Each row comes from the steps of one path. Every step used is in the known rows, and no mark comes twice. Write the path behind each row, first mark first.
Known rows:
suve-zatan:   5   2  34 -26  10  23 -25  60 -22  20 -10  44 -10  13  -6  -3 -14 -22  13  13  15   1  -4  -3  -9 -18 -15   2   3  -2  11 -16  18
tasel-gimus-mita: -17  19  28 -26  45  42 -25  56 -15  28 -20  44 -23  45   0 -40 -15  -8  34   6  15  39 -33 -11  34 -26  11 -15 -17  -5   8 -23  -9
gufak-feman-suve:   2 -13   4  -1  26  31  29  34   7  10  21  19 -25  22 -23   7 -19  -7  -2  18  21  -1 -23  38   0   1 -37 -11   9 -32   5  -9  38
tasel-gimus: -12  13  19 -20  33  52 -39  46  -1  15 -13  61 -29  18  -8  -8  -5  -6   9  -5  12   7 -33 -17  25 -22  11 -14  13   2  11 -20  -8
mita-rekegas-feman-lugiv:   4 -26  33 -25  32  24 -28  66  -6  -2  -7  19 -21  -2 -17  -2 -25 -18  20  19 -35  -9 -39  -9   4 -15  29 -42  -1 -45 -37 -20  14
lugiv-zatan-gimus:  13  41  16 -35 -10   8 -32  63  11  11  10  27 -13  18   4   3  14  -6 -19   4  -1 -12 -15 -24 -21 -43   2  30  22   8   3   9  11
gimus-zatan-gufak-feman:  37   6 -25  24   1  40  21   9  -4  13  11  19  23   0 -31  24  29  -4 -16  36  15   8 -25  18 -13  20 -47 -28  30  -5  31  18  59
gufak-feman:   7   5  19  -2  45  50   4  25   8  12  -9  22 -11  18 -15  14   3 -10  11  16  15   2 -26  33  19   7 -22 -19  25 -14  11 -18  27
gufak-feman-gimus:   0   0  20 -11  31  37   9  42  -7  -7   0  34   6  21 -27  14   0   1 -15  24  17 -16 -17  41  20  -1 -28   3  29 -20  29  13  42
zatan-gimus-feman-rekegas:  17   0  16 -27  28 -20 -61  74   4   8 -20   6 -45   4 -30 -28  12 -15 -70 -18   9  -1  14  10 -18 -41  26  41  -3  19  24 -22  17
mita-rekegas-feman-vibal:  38 -16  19 -55  29  20 -24  53   8  -6 -27  13 -51   2 -14  11   9 -21   8   9 -41  17 -88  10  20  19  59 -50 -20 -21 -40 -59   8
tasel-gimus-mita-rekegas-feman: -11   7  37 -37  49  14 -18  71 -15  35 -25  25 -27  30  -9 -44  11 -13  57  36 -31  57 -61   1  36  -4  57 -39 -44 -36 -30 -41 -27
mita-rekegas:   0  -8  26 -24  30  43 -40  47  -2  18 -24  18 -22  12 -21  -9 -29 -17  20  11 -16  17 -55   1  11 -23  37 -38 -18  -7 -16 -40   7
feman-gimus:   3  -7  34 -28  20  35 -20  58 -17 -23 -10  46  -2  10 -22  16 -21  -2 -22   5   2 -19 -16   8  13 -30  -2   2  10   7  18   6  28
lugiv-zatan-gufak-feman-gimus:  10  13 -10 -12 -23  13  13  33   1 -21  36  46  22  21 -28  19  13 -12  -7  45   2 -19 -18  17  -1  -3 -58  14  37 -28  53  45  60
feman-rekegas-mita:  36  -8  54 -12  55  42 -43  63 -14  -6 -30  34 -39  14 -13  21  -6 -11   2 -10   5  -8   6 -28  -1 -41   7 -17  16  18  30 -21   8
suve-zatan-gufak-feman:   9   6   5   6   4  28  15  18 -15  20  14  52  17  12 -18   2  13 -30  16  37  14   5 -10  17 -13   9 -55  -6  24 -20  34  18  48
gimus-mita-rekegas-feman-lugiv:  -1 -24  43 -31  46  14 -10  74 -24  16 -17   5 -17  28 -11 -35 -31 -17  42  31 -34  23 -43   0  10 -19  30 -43 -31 -54 -41 -23  12
gimus-tasel:   8  14  27 -17  27  27 -19  46 -13   2 -30  33 -40  35  17  -6  -9  -2  14  12  16  12 -20   3  16 -40  -3 -24 -13   8 -28 -47 -12
suve-zatan-gimus-mita-rekegas: -12  23  32 -35  21 -11 -31  90 -41  65 -16  16   1  52  -9 -63  -1 -15  15  27  -7  44 -23   3 -18 -41  32  12 -43 -14 -20  -7   3
mita-rekegas-feman-suve-zatan:   5 -24  29 -36  -4 -20   3  85 -18  25  18  22 -26   6 -22 -12  -9 -22  20  42 -25  19 -29  13 -23  -1  19 -14 -39 -54 -38 -25  16
lugiv-zatan-gufak-feman:  13  23 -10  -5 -12  27   9  11  18   1  28  33   6  13 -13  19  16 -24  21  38   2  -3 -30   7  -7   4 -52  -6  35 -23  33  17  44
gufak-feman-suve-zatan-gimus:  -1  12   2  -4   4 -11  23  66 -13  41  38  31  -5  32 -18 -17  19  -5 -25  22  29  -6   8  31 -40 -16 -43  39  15 -35   4  28  38
rekegas-feman-gimus-mita:  13  -5  60 -37  32   9  21  75 -31 -21 -15  30   4  18  -8  -2   6  -3   6  36 -22  14 -17  20  22 -13  10 -11 -20 -15  -8  -1  16
gufak-feman-lugiv-zatan-gimus:  -1  29  -8 -17   3   7 -18  61   8  19  35  21  -5  33  -6  -5   9  -4 -16  10  22 -33   2  -4 -22 -27 -46  36  56 -46  14  38  41
vibal-feman-suve:   9 -22  28   1  28  36  18  60 -22 -28  33  20 -28  -6 -12 -20 -40 -11 -19 -14  20   0 -18  -7  -1 -26 -12 -17  17 -22 -38  -4  34
gimus-feman-lugiv:  -2 -17  16 -21  36  23 -49  52 -18 -14 -14   7 -27  14 -28 -13 -43 -25 -26 -16  14 -15   8   7   4 -25 -14  16  13 -33   9 -14  29
lugiv-feman-suve-zatan:  28 -16  12 -29  -5 -10   9  65 -11  28  47  17 -24  17 -20 -27 -17 -44  -6  -1  18  -9  -9   3 -60  -5 -32  13  -5 -38  -3   8  18
tasel-gimus-zatan:  13  14 -10 -13  14  40 -34  60 -12  28  -4  41 -12  14 -17  -1  14   7 -12   5  27  14 -27 -19   6  -3  -2 -14  15   6  22 -13   5
zatan-gufak-feman-rekegas-mita:  37  -1  22  24  45  43  -4  23  -4  -4  -6  42 -13  14 -24  26  22 -20   8  16   4  -5   1 -11  -6 -13 -35 -25  35   1  55  11  36
suve-feman-lugiv-zatan-gufak:  19 -20 -16 -14 -22   4 -12  56 -14  -5  50  22  -6  20 -13 -17 -29 -39  -9   4   4 -25 -21 -31 -54  -9 -56   9  29 -54  17  42  69
rekegas-feman-lugiv:  17 -18  38 -17  32  31  -8  53  -5 -21  -5  33 -21 -10  -2  18 -15 -13   0   9 -16 -27 -11 -16   4 -15  -5 -25  26 -30 -21  -6  19
rekegas-feman:  27  -2  49 -21  31  29   3  44   5 -16 -17  29 -21 -13  -2  28  10 -14  10  21 -22  -1 -29   1  12   0  20 -28   6  -4 -23 -27   3

Which path is each row?
 11  34  37 -50   6 -32 -13  89  -5  32  -1  -9 -13  33   4 -33  33 -11  26  44 -43  38 -46  -5  -6 -27  48   1 -33 -32 -42 -11  -7
lugiv-zatan-gimus-mita-rekegas-feman
 33 -11 -41  28 -15  20  48  19  -3  12  43  17  13   5 -41  19   9   0 -28  34  22   4 -25  25 -31  14 -64 -21  13 -25  24  26  68
gimus-zatan-gufak-feman-suve
  7   1  22 -31  -7 -37   4  94 -19  31  27  24 -18  11 -19 -21  20 -13 -16  35 -28  12 -22   6 -41 -21  31  13 -30 -39 -46   2   8
mita-rekegas-feman-suve-zatan-gimus
  3  26  22 -27  14 -19 -43  72 -32  22 -11  16 -11  21 -20 -24  21 -25 -46   1  18   4  22  14 -21 -28   4  62   1  -8  12  -1  12
suve-zatan-gimus-feman
 32  11  23 -54  36  -7 -12  76  -7  18 -28  -2 -35  33  -3 -29  29 -11  -7  14 -42  42 -82  11  11 -10  69 -22 -39 -15 -55 -32   0
zatan-gimus-mita-rekegas-feman-vibal
  7  16  16 -43  -8 -19 -37  90   3  10  22  14 -15  10  -7  -8  10 -12  -7  24 -36 -19 -31 -30 -26 -34  27   8  16 -51 -35  14  10
mita-rekegas-feman-lugiv-zatan-gimus
 10  25  33 -40   5 -21  -5  92 -10   7  18  12  -9  32  15 -22  12  -7   2  24 -16  -7  -2 -27 -20 -39  -8  23   9 -40 -23  24  14
rekegas-feman-lugiv-zatan-gimus-mita
 31  -4  -2 -27  38  49  -6  23  11   2 -14  22 -38  25 -13  17   7 -11  -4  -3  16  -1 -59  39  24  25 -16 -22  25 -15   8 -32  37
gufak-feman-vibal
 15  19 -41  22   5  43   6  16  -4  29  20  46  16  13 -32   5  45  -1  -8  31  25  16 -33   4   2  23 -42 -20  34 -15  43  20  35
tasel-gimus-zatan-gufak-feman
 -7  -4  37 -27  44  31 -26  58 -20  32 -33   2 -19  40 -14 -40 -38 -16  46  17 -18  47 -57  11  19 -27  39 -38 -48 -12 -20 -40   7
gimus-mita-rekegas
  8  -9  42 -10  34  46  -2  69 -37 -46  14  38  -1  -7 -17 -12 -22  -3 -31  -8  17 -12  -8   0  18 -29  -5  -3  38  -9 -13  17  38
vibal-feman-gimus
 13   4  -3 -30  -2 -12 -27  93 -11  18  43   7 -16  34  -6 -30  -8 -16 -42 -10  17 -30  -9 -24 -60 -27 -29  46  36 -55  -4  42  49
suve-feman-lugiv-zatan-gimus
  6  25  31 -24   7   9 -28  71 -19  30  -2  47   1  17  -2 -10  15 -15 -23   5  13  -6   6 -10 -28 -39  -1  31  12   9   1  12  11
suve-zatan-gimus
  3 -13  -6  21  19  52   7  10   2  -3  20  44  10   9 -22   9 -21 -21  -1  14   9 -25 -16   2  -5  -9 -57 -23  45 -35  25  30  59
zatan-gufak-feman-lugiv
 31 -12  18  -6  16  33   2  80 -47 -34  22  21  18 -12 -28  -4  -2  11 -54   3  30  -8  -2   1   1 -10 -14  -4  40  -9  -3  23  51
vibal-feman-gimus-zatan
 16 -12  41 -28  31  23 -15  54   2   3 -21  13 -22  -6 -15   8   3 -16  28  29 -42  18 -56   7  13   0  52 -45 -18 -20 -38 -43  -4
mita-rekegas-feman
  9  28 -17 -13 -25  -5  16  41 -15 -15  28  47   3  48  -1   4  28  -1   3  58  19  -8 -10  23   1 -20 -67  12  18 -30  25  24  35
lugiv-zatan-gufak-feman-gimus-tasel
 -3 -11   5 -12   9   6  23  56 -13  30  29  29 -14  30 -19  -9 -10 -15   8  29  34   0   0  37 -18   6 -56  13   5 -48  10   1  46
gufak-feman-suve-zatan
 -5 -11   9 -36  39   1 -78  70   2  13 -18  31 -61  13 -32 -35  -1 -19 -27 -15  23  12   0   4  14 -20  22  21  -7  -5  44 -43   4
tasel-gimus-feman-rekegas
 61  -7  45 -18  54  26 -33  57  -5   5  -7  11 -40  12 -18   2  10 -38  -3 -24   5 -12  -2 -28 -35 -20   4 -11  23   3  29  -7  -5
lugiv-feman-rekegas-mita
 11 -27  26 -26  16   4   9  64   5   4   8  11 -33  -3 -25   3 -16 -13  11  29 -38  18 -54  12  -3  -6  36 -35 -35 -40 -48 -33   8
mita-rekegas-feman-suve
 21 -25  42 -14  44  34 -30  69  -9 -17   3  25 -40 -19 -10 -31 -24 -13 -18 -19  20  -3  -6 -15   0 -29   9 -21  27   5 -10 -26  35
vibal-feman-rekegas
 42  -8  21 -23   1   8  11  76 -24 -22  -3  22  13 -15 -27  38  33  12 -43  37  -8 -12 -11  13  -3   8   0  -6  14  -8   5   8  32
rekegas-feman-gimus-zatan
 24   0  -7  -5  14  25  12  55 -22   7   7  15  22  17 -36  21  24  17 -37  33  30  -9  -9  44   2  14 -41   2  28 -18  40  17  60
gufak-feman-gimus-zatan
  3  23   8 -18 -11 -33   1  93 -36  32  18  42 -34  51  15 -33  11   2 -26  19  31   4  16   1 -40 -61 -25  36 -25 -10 -36  -3  -3
feman-suve-zatan-gimus-tasel
 19  16   4 -48  -5 -45 -71  89  11   8   4   0 -48  14 -23 -25  18 -17 -56  -4  10  -6  17  -4 -29 -40  14  62   6   1  33 -17  21
lugiv-zatan-gimus-feman-rekegas
 38   0 -14  11 -13  39  -3  23 -14   1   0  33  17 -10 -25  24   5  -9 -25  16   1   7 -26 -15 -23  -8 -22 -29  13  19  23  12  43
gimus-zatan-gufak
  1  -2   5  -3  -8  17  19  39 -30   0  25  66  37  17 -32   4  13 -20 -11  44  14 -14   3  30 -13  -2 -64  15  28 -24  53  48  63
suve-zatan-gufak-feman-gimus
  9  -1  35 -35  21 -12  -8  82 -29 -13 -25  27 -28  25  -6  -7  18   4  10  47 -26  14 -38  24  24 -28  38 -27 -36 -27 -47 -38 -13
mita-rekegas-feman-gimus-tasel
 20 -16   0   8  20  26  -1  21  21   6   5  41 -16  -4 -24   1   6 -19  -8  16   5  -3 -19  15 -11  -5 -27 -23  22   3  46   2  55
zatan-gufak-feman-rekegas
 11 -37  12 -12  37  30 -16  67 -23   6  10  11 -24  21 -15 -23 -41 -24 -19 -15  18 -21 -21  -3 -29  -8 -27  -3  18 -45  -7   8  54
suve-feman-lugiv
 -2 -12  -4  12   5  29   4  29 -21  17  30  58  19  18 -20  -7 -16 -30   6  26  21 -23   7   1 -24  -7 -78  -2  42 -46  34  40  65
suve-zatan-gufak-feman-lugiv
 38 -17  -3 -10 -18   1   8  57 -26 -15  10  24  29 -18 -46  21  30  -3 -28  53 -44   7 -45   7 -16   5  17 -34 -12 -15   4  23  41
mita-rekegas-feman-gimus-zatan-gufak
 33 -17  11 -18  13  13  13  41  12   8  34   5 -33   9 -22 -12 -25 -36 -15 -15   5 -11 -34   3 -39  -8 -15  -7  -4 -23 -13   1  10
lugiv-feman-suve
